Every row comes from one small tree of marks. Brackets hold a mark, then the marks that hang from it, in alphabetical order. Every link used is in the known rows. Which tree was each row made from?
Known rows:
(U (T (C B Q) V)): [ 13.8  12.7  58.1  -2.7  -9.5 -14.0   2.8   9.4  -9.2  18.0  -5.0  21.1
 -19.8  13.2  40.8  10.0   9.9   3.6  -8.9]
(V (T (C B D Q X))): [  2.7  -5.6  58.3   6.0 -17.6 -13.1  22.8   4.6  -9.1   9.3 -19.0  20.4
 -20.1 -13.2  43.3 -11.1  10.0   6.7  -2.4]
(T (C B D (Q U) X) V): [  7.2  -9.2  74.8  -5.0 -19.2 -10.3  18.6   9.5   2.3   3.9 -12.1  38.5
 -18.0  -8.9  61.8 -17.6   6.5  18.2  -7.3]
(U Q (T (C D) V)): [  1.8  11.3  61.6  -9.0  -5.4 -28.7  26.0  10.6 -14.0   5.1 -10.8  11.9
 -10.3  -7.8  30.1 -31.3   6.6  26.6   4.4]
(S (C B D (Q (U T)) X)): [ 12.3   0.6  70.3   5.0 -17.2 -27.6  23.3   5.2 -12.3  -1.4   0.3  41.5
 -14.1  -0.6  60.0 -34.0   5.6   7.4 -13.3]
(X (C B D (Q (U (T V))))): [ 17.1  19.5  48.9  -5.0 -19.6 -22.0  15.4  10.5 -12.2  13.9  -1.3  43.4
 -14.2  16.7  59.0 -10.2  10.1   3.6  -9.2]
(V (T (C D))): [ -6.4  -2.1  11.5  -1.7  -7.2 -19.6  25.8   4.7 -12.0   8.8  -9.7   2.5
 -13.3 -18.1   4.8 -17.1   3.8   9.8   7.4]
(C B D (Q U) X): [  8.2  -5.5  62.2   4.0 -15.2  -7.2  13.6   1.2   1.2   1.2  -8.1  33.5
  -4.5   3.2  56.5 -13.9   8.5   7.9  -8.8]
(G C): [ -1.6   2.2  -0.8   3.7  -5.1   8.3  -0.2  -0.5 -13.3   2.5  11.2   6.5
  -2.3  -6.9  -0.8  -8.9  -9.9 -13.2   0.1]
(Q (U (T (C B D X) V))): [ 10.8   1.3  72.1  -8.8 -15.1 -24.1  39.3   9.9   3.0  -1.5  -2.8  33.1
 -23.5  -9.4  60.1 -29.2   7.9  25.7  -4.0]
(S C): [ -2.3  -7.2  -5.3   0.9  -0.7  -4.7   0.0   2.7  -6.4  -4.9   3.7   5.5
  -5.3 -13.6  -2.0 -11.3  -5.3  -3.9  -2.9]
(Q (U (T C))): [  0.5   7.0  18.9  -4.0  -2.3 -18.9  22.5  -0.8 -12.7   7.9   7.6  18.1
 -12.9  14.0  10.9 -24.7  -3.4   1.5  -2.1]
(Q (U (T C V))): [  6.4  11.5  26.5 -11.0  -5.5 -25.4  18.3   6.2  -4.7   8.7   9.8  20.4
 -16.1  10.5  18.9 -26.4  -4.6  12.4  -2.7]
(G (C B)): [  4.5   5.7  11.8   6.1  -6.1  12.7   1.4  -1.5  -7.5   9.7  10.8  12.3
  -6.9   0.0  20.1   7.8  -0.3 -15.7  -4.5]
(V (T (C B (Q U) X))): [  4.9   0.2  45.1   4.3 -14.7 -14.5  15.8  -1.7  -2.5  15.8  -2.0  31.3
 -20.0  14.8  37.7 -20.7  -0.7  -2.6  -8.3]
(S (C B (Q (U T)) X)): [ 13.7   4.4  54.3   5.9 -12.8 -21.3  11.7   1.0  -9.0   1.0   7.6  39.2
 -15.5  12.9  49.5 -27.7  -1.2  -3.3 -16.9]
(T (C D (Q U) X) V): [  1.3 -10.3  61.9  -7.0 -18.6 -15.3  17.0  10.8  -4.6  -3.1 -11.3  33.0
 -12.8 -14.2  42.3 -34.3  -2.8  20.9  -3.6]
(T (C B D Q X) V): [  6.4 -12.0  74.8  -2.5 -18.8  -2.9  13.6  13.0  -0.8   0.2 -20.9  25.1
 -18.9 -21.8  55.4  -2.6  10.3  17.3  -5.1]
(X (C D Q)): [ -1.1  -2.4  13.3   1.9 -13.6   3.0   3.3   4.5 -20.8   1.4 -15.4  19.3
  -3.3  -8.0  16.0  -3.5   4.8  -6.4   0.1]

Which tree is each row?
[ -2.6  10.7  37.2  -1.1   2.3 -14.8  19.3  -1.4 -18.2   7.3  -4.6   6.3
  -8.4   9.9  12.1 -24.0   0.7   5.9   1.5] : (U Q (T C))
[  8.4   2.6  43.6  -5.0 -10.2  -7.8  -0.8   5.5   0.7  20.0  -0.7  31.5
 -14.8  17.1  41.4   2.6   2.8   1.3  -9.9] : (T (C B (Q U)) V)
[  1.1  -3.0   8.4   0.0 -10.3   8.9  16.7   3.2  -7.5   0.8 -11.0  17.8
  -9.8 -12.6  28.2   9.5  12.6  -4.3  -0.1] : (X (C B D))
[  7.0   3.3  42.3 -10.1 -10.5 -21.3  25.9   7.3   0.9  -5.7   5.9  25.6
 -19.8   0.5  30.0 -41.5  -7.8  17.5  -3.5] : (Q (U (T (C X) V)))
[  4.1  -0.8  25.1   4.1 -14.3   7.2   5.2   4.1 -15.0   8.6 -15.9  25.1
  -8.0  -2.9  35.7  14.0  13.1 -10.0  -4.1] : (X (C B D Q))
[  3.0  -3.8  58.6   3.3 -19.0 -21.7  27.6   2.4  -6.3  13.1  -9.8  33.3
 -19.0  -0.5  49.6 -25.3   6.2   7.8  -4.5] : (V (T (C B D (Q U) X)))
[  6.6   0.7  59.2  -6.1 -13.5 -14.8   9.7   9.3  -2.9  17.2  -8.5  33.7
 -13.6   1.8  52.0  -4.0   9.0  11.1  -6.7] : (T (C B D (Q U)) V)
[  6.5   2.2  11.4   4.9 -10.2  14.0  -5.9   0.3 -11.4  11.2  -8.0  22.2
  -8.9  12.3  26.1  19.8   7.1 -19.1  -8.2] : (X (C B Q))
[  5.1  -2.5  62.1  -1.7 -12.1 -17.5  42.3   2.4  -5.1  -1.7  -3.6  30.0
 -19.8  -6.4  52.3 -29.2  10.1  15.5  -3.9] : (Q (U (T (C B D X))))
[  8.1   4.8  89.2  -5.5 -11.2 -19.7  36.0   9.0  -3.6  -2.4 -14.9  22.2
 -18.5 -13.5  60.6 -27.7  11.9  29.6  -1.1] : (U Q (T (C B D X) V))
[ 11.4   5.0  57.1  -7.9 -11.8 -17.9  28.3   5.3   6.3   1.7   6.7  30.9
 -24.4   4.8  49.7 -23.1   1.3  14.9  -7.9] : (Q (U (T (C B X) V)))
[  8.8  -5.8  59.9  -3.7 -15.6  -4.0   7.6   6.3   5.5   6.8  -3.6  35.8
 -18.3   6.7  50.7 -11.2   0.0   7.6 -11.1] : (T (C B (Q U) X) V)
[  3.5  -3.7  33.6   2.7 -10.5  -5.2   1.0  -1.7   0.3  -2.9   0.7  25.8
  -0.8  12.7  25.7 -25.9  -6.2   0.9  -8.2] : (C (Q U) X)
[ -0.6   0.0  13.6   0.0 -14.3  -4.7   8.3   2.5 -18.0   5.2  -7.0  32.6
  -2.6   5.3  23.4 -18.0   0.3  -6.5  -2.7] : (X (C D (Q U)))
[ -4.3 -15.9  52.7   0.1 -13.8  -8.7  20.4   3.3 -11.1  -3.0 -12.9  30.7
  -9.9 -10.6  32.8 -33.8  -1.7  10.2  -2.3] : (T (C D (Q U) X))
[ -3.7  -1.9  67.4  -0.7  -6.5 -17.2  38.5   3.1 -16.5  -8.3 -16.0  13.6
 -10.5 -15.5  31.9 -44.3   4.5  22.2   4.3] : (U Q (T (C D X)))
